Each row comes from the steps of one walk. Every step used is in the known rows, and no mark comes twice. Write the walk behind each row, first mark first.
Known rows:
retim-beraf-zasiv-kito: [-0.08 -0.13 -0.38  0.16  0.15  0.07 -0.24  0.19 -0.09 -0.07  0.04 -0.03
  0.27 -0.18 -0.09 -0.03  0.10 -0.31  0.09  0.12]
tisenof-puti-rogug-sakuzo: [ 0.06 -0.23 -0.13  0.08  0.07  0.27  0.11  0.07 -0.06 -0.25 -0.01 -0.25
  0.18  0.00 -0.19  0.03 -0.07 -0.26 -0.08  0.21]
todi-rogug-sakuzo-tisenof: [-0.15 -0.25 -0.10  0.03  0.07  0.28 -0.17  0.07 -0.14  0.07  0.15 -0.19
  0.13  0.12  0.02 -0.06  0.07 -0.45  0.05  0.21]
zasiv-kito-rogug-beraf-retim: [-0.08 -0.28 -0.33  0.16  0.18 -0.08 -0.04  0.15 -0.07  0.06  0.09 -0.05
  0.03 -0.24  0.16 -0.16 -0.15 -0.07  0.23  0.45]
rogug-puti: [-0.07 -0.26 -0.19  0.01  0.05  0.08 -0.28 -0.01  0.01 -0.02  0.00 -0.17
  0.14 -0.18  0.00  0.05 -0.06 -0.26  0.08  0.29]
tisenof-puti-rogug-beraf: [ 0.10 -0.22 -0.09  0.14  0.03  0.05  0.10  0.15 -0.01 -0.30 -0.03 -0.22
  0.19 -0.02 -0.27 -0.14 -0.08 -0.27  0.08  0.29]
retim-beraf-rogug: [-0.09 -0.16 -0.19 -0.10 -0.03  0.09 -0.36  0.13 -0.18 -0.11  0.10 -0.09
  0.23 -0.18 -0.27 -0.04  0.11 -0.16  0.07  0.26]
rogug-sakuzo: [-0.12 -0.24 -0.13  0.03  0.08  0.19 -0.15  0.05 -0.22  0.00  0.01 -0.26
  0.16 -0.17  0.03  0.07 -0.03 -0.26 -0.11  0.22]
beraf-rogug: [-0.07 -0.18 -0.15 -0.02 -0.04  0.12 -0.23  0.02 -0.17 -0.08  0.05 -0.12
  0.14 -0.24 -0.12  0.02  0.07 -0.14  0.06  0.27]
retim-beraf: [-0.09 -0.17 -0.17 -0.08  0.06  0.07 -0.31  0.15 -0.16 -0.04  0.01 -0.19
  0.24 -0.09 -0.22 -0.01  0.12 -0.38  0.11  0.27]
rogug-beraf-zasiv: [-0.08 -0.14 -0.11  0.32  0.03 -0.04 -0.18  0.16 -0.12 -0.04  0.02 -0.12
  0.20 -0.31 -0.06 -0.12 -0.04 -0.25  0.04  0.19]
sakuzo-tisenof-puti-rogug-beraf: [ 0.07 -0.23 -0.17  0.13  0.06  0.08  0.13  0.17  0.05 -0.27  0.01 -0.19
  0.17  0.23 -0.27 -0.26 -0.01 -0.18  0.24  0.28]
beraf-zasiv-kito-rogug-puti: [-0.11 -0.21 -0.43  0.25  0.18  0.10 -0.16  0.03  0.17  0.08  0.09 -0.01
  0.16 -0.22  0.20 -0.02 -0.18 -0.03  0.10  0.27]
todi-rogug-beraf: [-0.07 -0.22  0.02  0.09 -0.01  0.02 -0.21  0.13 -0.14 -0.01  0.09 -0.19
  0.16 -0.17 -0.07 -0.11 -0.01 -0.55  0.06  0.29]
sakuzo-tisenof: [-0.11 -0.21 -0.21  0.01  0.08  0.13 -0.16  0.07 -0.10  0.01 -0.01 -0.17
  0.14  0.12 -0.06 -0.06  0.17 -0.27  0.25  0.27]
rogug-puti-tisenof: [-0.12 -0.27 -0.24  0.01  0.07  0.08 -0.24 -0.02  0.04 -0.10 -0.33 -0.15
  0.16 -0.10 -0.01  0.05  0.04 -0.22  0.10  0.30]
todi-rogug: [-0.05 -0.18  0.00  0.01 -0.01  0.15 -0.24  0.03 -0.13  0.01  0.07 -0.17
  0.14 -0.12 -0.07  0.04  0.12 -0.62  0.10  0.27]
beraf-rogug-todi: [-0.06 -0.21 -0.22  0.03 -0.05  0.10 -0.14  0.12 -0.19 -0.09  0.00 -0.03
  0.15 -0.08 -0.08 -0.02 -0.04 -0.02  0.05  0.30]
tisenof-puti: [ 0.08 -0.17 -0.16  0.00  0.03  0.11  0.06  0.04  0.02 -0.07 -0.04 -0.20
  0.20 -0.12 -0.19  0.02  0.12 -0.32  0.11  0.26]
todi-rogug-puti-tisenof: [-0.11 -0.26 -0.11  0.00  0.02  0.14 -0.29 -0.04  0.07 -0.07 -0.23 -0.12
  0.16 -0.07 -0.01  0.03  0.07 -0.49  0.10  0.29]
zasiv-beraf: [-0.09 -0.10 -0.09  0.08  0.16  0.06 -0.13  0.08 -0.19 -0.05 -0.01 -0.16
  0.16 -0.14 -0.17 -0.14  0.09 -0.37  0.12  0.25]

Write each row's walk:
[ 0.09 -0.22 -0.27  0.10  0.07  0.19  0.21  0.18  0.04 -0.26 -0.07 -0.08
  0.16  0.45 -0.24 -0.16  0.02 -0.15  0.27  0.27] : sakuzo-tisenof-puti-rogug-todi
[-0.16 -0.22 -0.47  0.23  0.19  0.11 -0.12  0.02  0.20  0.00 -0.24  0.01
  0.19 -0.14  0.19 -0.02 -0.08  0.01  0.12  0.28] : beraf-zasiv-kito-rogug-puti-tisenof
[-0.11 -0.26 -0.32  0.08  0.17  0.01 -0.02  0.16 -0.06  0.07  0.04 -0.17
  0.14 -0.13  0.12 -0.14 -0.15 -0.06  0.10  0.40] : zasiv-kito-rogug-beraf
[-0.09 -0.23 -0.25 -0.10 -0.03  0.06 -0.45  0.08 -0.02 -0.10  0.15 -0.05
  0.22 -0.21 -0.20 -0.04 -0.05 -0.05  0.05  0.27] : retim-beraf-rogug-puti
[-0.06 -0.19 -0.48  0.26  0.22  0.26  0.25  0.12  0.15  0.08  0.13 -0.06
  0.20  0.08  0.11 -0.15 -0.06  0.09  0.07  0.19] : beraf-zasiv-kito-rogug-sakuzo-tisenof-puti
[ 0.15 -0.24 -0.11  0.20  0.04 -0.04  0.08  0.13 -0.02 -0.30  0.03 -0.11
  0.08 -0.14 -0.24 -0.16 -0.08 -0.28  0.22  0.35] : tisenof-puti-rogug-beraf-retim
[-0.13 -0.26 -0.18  0.08  0.12  0.30 -0.11  0.09 -0.16 -0.18  0.03 -0.23
  0.12  0.24 -0.06 -0.05 -0.02 -0.20  0.06  0.20] : puti-rogug-sakuzo-tisenof
[-0.04 -0.20 -0.30 -0.08  0.01  0.22 -0.04  0.16 -0.03 -0.10  0.19 -0.12
  0.25  0.09 -0.30 -0.18  0.08  0.07  0.02  0.19] : retim-beraf-rogug-sakuzo-tisenof-puti
[ 0.13 -0.21 -0.19  0.10  0.04  0.16  0.17  0.16 -0.01 -0.29 -0.11 -0.11
  0.18  0.17 -0.24 -0.03 -0.06 -0.24  0.12  0.29] : tisenof-puti-rogug-todi
[-0.04 -0.23 -0.06  0.14  0.05  0.04 -0.15  0.16 -0.17 -0.25 -0.02 -0.23
  0.15 -0.06 -0.15 -0.10 -0.10 -0.31  0.08  0.29] : puti-rogug-beraf
[-0.13 -0.14 -0.15  0.31  0.05 -0.01 -0.15  0.16 -0.04  0.09  0.08 -0.11
  0.18 -0.25  0.01 -0.16 -0.14 -0.09  0.08  0.31] : kito-rogug-beraf-zasiv
[-0.04 -0.13 -0.23  0.08  0.12  0.22  0.14  0.09 -0.06 -0.11  0.16 -0.08
  0.18  0.03 -0.25 -0.31  0.04  0.07  0.03  0.18] : zasiv-beraf-rogug-sakuzo-tisenof-puti
[-0.05 -0.12 -0.11  0.15  0.17 -0.02 -0.14  0.07 -0.21 -0.06  0.04 -0.04
  0.05 -0.25 -0.14 -0.16  0.10 -0.39  0.26  0.31] : zasiv-beraf-retim
[-0.08 -0.11 -0.19  0.10  0.07  0.06 -0.07  0.16 -0.24 -0.13  0.03  0.02
  0.16 -0.07 -0.18 -0.22 -0.03 -0.04  0.07  0.28] : zasiv-beraf-rogug-todi
[ 0.08 -0.20 -0.21  0.06  0.08  0.21  0.10  0.08  0.07 -0.25 -0.02 -0.17
  0.16  0.29 -0.27 -0.11  0.12 -0.26  0.28  0.25] : sakuzo-tisenof-puti-rogug
[-0.02 -0.23 -0.16  0.10  0.05  0.14 -0.08  0.16 -0.17 -0.23 -0.11 -0.12
  0.14  0.15 -0.12  0.00 -0.08 -0.28  0.11  0.29] : puti-rogug-todi
[-0.09 -0.15 -0.18  0.07  0.08  0.07 -0.26  0.00 -0.05 -0.11  0.13 -0.03
  0.14 -0.27 -0.16 -0.18 -0.09 -0.05  0.06  0.26] : zasiv-beraf-rogug-puti
[-0.03 -0.24  0.01  0.16 -0.01 -0.06 -0.23  0.12 -0.16 -0.02  0.15 -0.07
  0.04 -0.28 -0.04 -0.14 -0.01 -0.56  0.19  0.35] : todi-rogug-beraf-retim
[-0.17 -0.19 -0.38  0.26  0.21  0.22 -0.04  0.09 -0.06  0.11  0.09 -0.10
  0.18 -0.21  0.22  0.01 -0.16 -0.03 -0.09  0.20] : beraf-zasiv-kito-rogug-sakuzo
[-0.08 -0.18 -0.31  0.33  0.14 -0.02 -0.09  0.18 -0.09 -0.07  0.03 -0.07
  0.20 -0.29  0.07 -0.12 -0.06 -0.21  0.04  0.16] : rogug-beraf-zasiv-kito
